Known rows, with every step that occurs
vori-duze-guvub-latu-didun: [-22   5   9 -28 -23   8  39  11 -15 -43 -26  -1  -9 -61   5 -22  10  33
  10 -10]
didun-latu: [  4  14   9 -18  -7  23  13   2  -8 -26 -16  31  12 -25 -11  -2  21  25
 -16 -36]
totu-duze-didun: [ -6  -3  12 -10 -36  -5  26 -17 -21 -32 -16   0  12 -29   6  37   3   6
 -15  -3]
didun-latu-vori-duze: [ -3  18  12 -15 -25  38  13   1   3 -43 -22  20   0 -47 -16 -18  31 -10
 -19 -33]
totu-rulani-vori-duze-didun-latu: [ -5  -6  26 -10 -27  18  30  -5 -34 -36 -28  25   3 -18   0   7  10  10
  -9  -6]
latu-totu-rulani-vori-duze: [-17  -6  17 -21 -51   5  51  -9  -1 -32 -10   6  -7 -20  10 -13   3 -19
 -11 -33]
guvub-latu-totu-duze: [ -4   6   6 -21 -56  -1  44  -7   5 -50   7   0 -16 -35   5  28  -1  12
  -2 -30]
rulani-vori-duze-didun-latu: [  1   6  25 -13  -7  12  20  -2 -14 -33 -21  23  -4   5   0   6  10  14
 -14  -7]
latu-vori: [  2  11   4 -23 -44  21  16  -2 -11 -30  -3  13   1 -40   6 -17  20 -26
 -28 -37]
guvub-latu-vori-duze: [  5  12   5 -23 -52  13  25  11  -2 -51 -13   9 -22 -50  -1 -11  24 -14
 -12 -32]
sogi-duze-vori-latu: [ -1   2   9 -10 -32  12   0  -7  21 -26  -7  12 -18   4   1  -4  11  14
  -4 -28]
duze-vori: [ -1  -3  16 -11 -14  21 -11   3 -13  -6 -17  15  -1 -11  -1  -2  -3   3
 -28 -22]
latu-totu-duze-didun: [-21   2   8 -14 -45  -4  56 -25  -4 -32   9 -11   1 -30   7  33 -16  -1
 -10 -20]
sogi-duze: [  9   3   0 -22 -34 -14  19  -6  18 -28   3   9   0  -1  12 -17  31  12
 -10 -48]
rulani-vori-duze-didun: [  0  -1  22 -17 -20  -4  23  -1 -16 -26 -20  11  -5  10  11   0   7  -3
 -17  -9]
rulani-vori: [ 13   8  15 -24 -24   3   2   0 -10 -22 -12  25  -1  14  20  -8  19   2
 -22 -27]
totu-duze-guvub-latu-vori: [ -9  10   9 -17 -54  19  19  -3 -30 -61 -10  -4 -10 -53  16  17   7  15
 -10  -3]
sogi-duze-guvub: [ -5   8   2 -24 -24  -8  29  -2  -2 -35   8   0   0 -10  18 -22  19  32
  -7 -38]
didun-latu-vori-duze-guvub: [-15  21  14 -16 -15  46  24   4 -12 -45 -21  13   0 -53  -9 -20  21   9
 -17 -22]
guvub-latu: [ 15   8   3 -28 -34   0  23  11  -8 -39  -6  21 -10 -28   3   1  12  20
  -8 -37]
latu-vori-duze: [ -7   8   8 -20 -43  17  22   5   4 -36 -25   5  -2 -47   0 -27  26 -38
 -23 -33]
vori-duze-guvub-latu-totu: [-22   8   8 -25 -28   2  61   9   1 -50  -8  -3 -19 -43   3 -16  -6  22
   1 -31]

Rows
[-19  13   9 -20 -36  23  29   6 -13 -42 -19  -3  -3 -54   5 -32  13 -17
 -20 -23]	latu-vori-duze-guvub
[-10  17  10 -21 -17  25  39  -9  10 -25   5  20   2 -27 -10  -1   6  19
 -13 -46]	didun-latu-totu
[-25   9   7 -14 -51   8  59 -23   9 -44  -2  -1  -8 -32  -4  35 -18  -3
   7 -11]	vori-latu-totu-duze-didun
[ -3  16  10 -16 -19  36  28 -10 -34 -27   7  21   4 -36  -9  11   1   9
 -23 -15]	duze-didun-latu-vori
[-10   6  21 -21 -14   4  19   7 -15 -39 -31   8  -5   0  19 -23  12  11
 -16 -14]	rulani-vori-duze-guvub
[  2  21   8 -19 -24  42   8  -3 -11 -33  -6  27   3 -40  -8  -9  25  -1
 -25 -34]	didun-latu-vori
[ -9  -3  18  -2 -41  23 -11 -11   2 -34 -37   6  -5 -26  -4  30  -1   0
  -9   0]	totu-duze-vori-latu
[ -5   3  13 -10 -22  31  -4   1  -2 -20 -26  23 -11 -17  -9   5  -8   5
 -10 -14]	duze-vori-latu
[-11   7   9 -16 -40  13  34  -2 -13 -33 -13  -1  -4 -47  -3  -8   8 -33
 -22 -16]	latu-vori-duze-didun
[-11  13  15 -19 -53  11  32 -19  14 -44 -11   9 -16   4  14  18   0  -6
   0 -14]	rulani-vori-latu-totu-duze
[-27  -1  19 -22 -45  11  58  -9 -14 -36  -8   1  -9 -22  17 -16 -10  -1
  -7 -25]	latu-totu-rulani-vori-duze-guvub
[-10  -1   9 -16 -20 -11  40   2  -8 -26 -25   4   6 -30  -5   0   4  -5
 -12 -19]	vori-duze-didun
[-26   0  11 -23 -44   6  66   5 -15 -53 -13  -3 -15 -57   3 -15  -8  19
   5 -26]	vori-duze-guvub-latu-totu-rulani
[  6  13  15 -23 -34  12  10  -1   0 -34 -24  30  -9   8  11  -6  14   4
  -6 -19]	rulani-vori-latu
[-11   9  24 -15 -13  14  41 -12  -6 -32  -3  13 -11   4   0   9  -3   9
 -12 -16]	rulani-vori-duze-didun-latu-totu
[-21  -6  19 -17 -49   2  65 -14 -14 -29  -1   4  -8 -17   8   2 -15 -14
  -9 -21]	latu-totu-rulani-vori-duze-didun
[-13   1   6 -14 -35   5  59 -23  -4 -32  28   8  -4 -18  -2  13   1  28
   0 -31]	sogi-duze-didun-latu-totu-rulani
[-11  -2  14 -24 -52   9  47 -14 -12 -25   7  12  -4 -15  17  -7  -7  -9
 -14 -37]	latu-totu-rulani-vori
[ -6  11   4 -16 -21   5  53 -21   9 -28  33   7  -8  -4  -3  11   3  31
  -4 -39]	sogi-duze-didun-latu-totu
[-14   9  16 -15 -49   9  41 -25   1 -40  -2   8 -17   5  13  33 -16  -1
   1   2]	rulani-vori-latu-totu-duze-didun
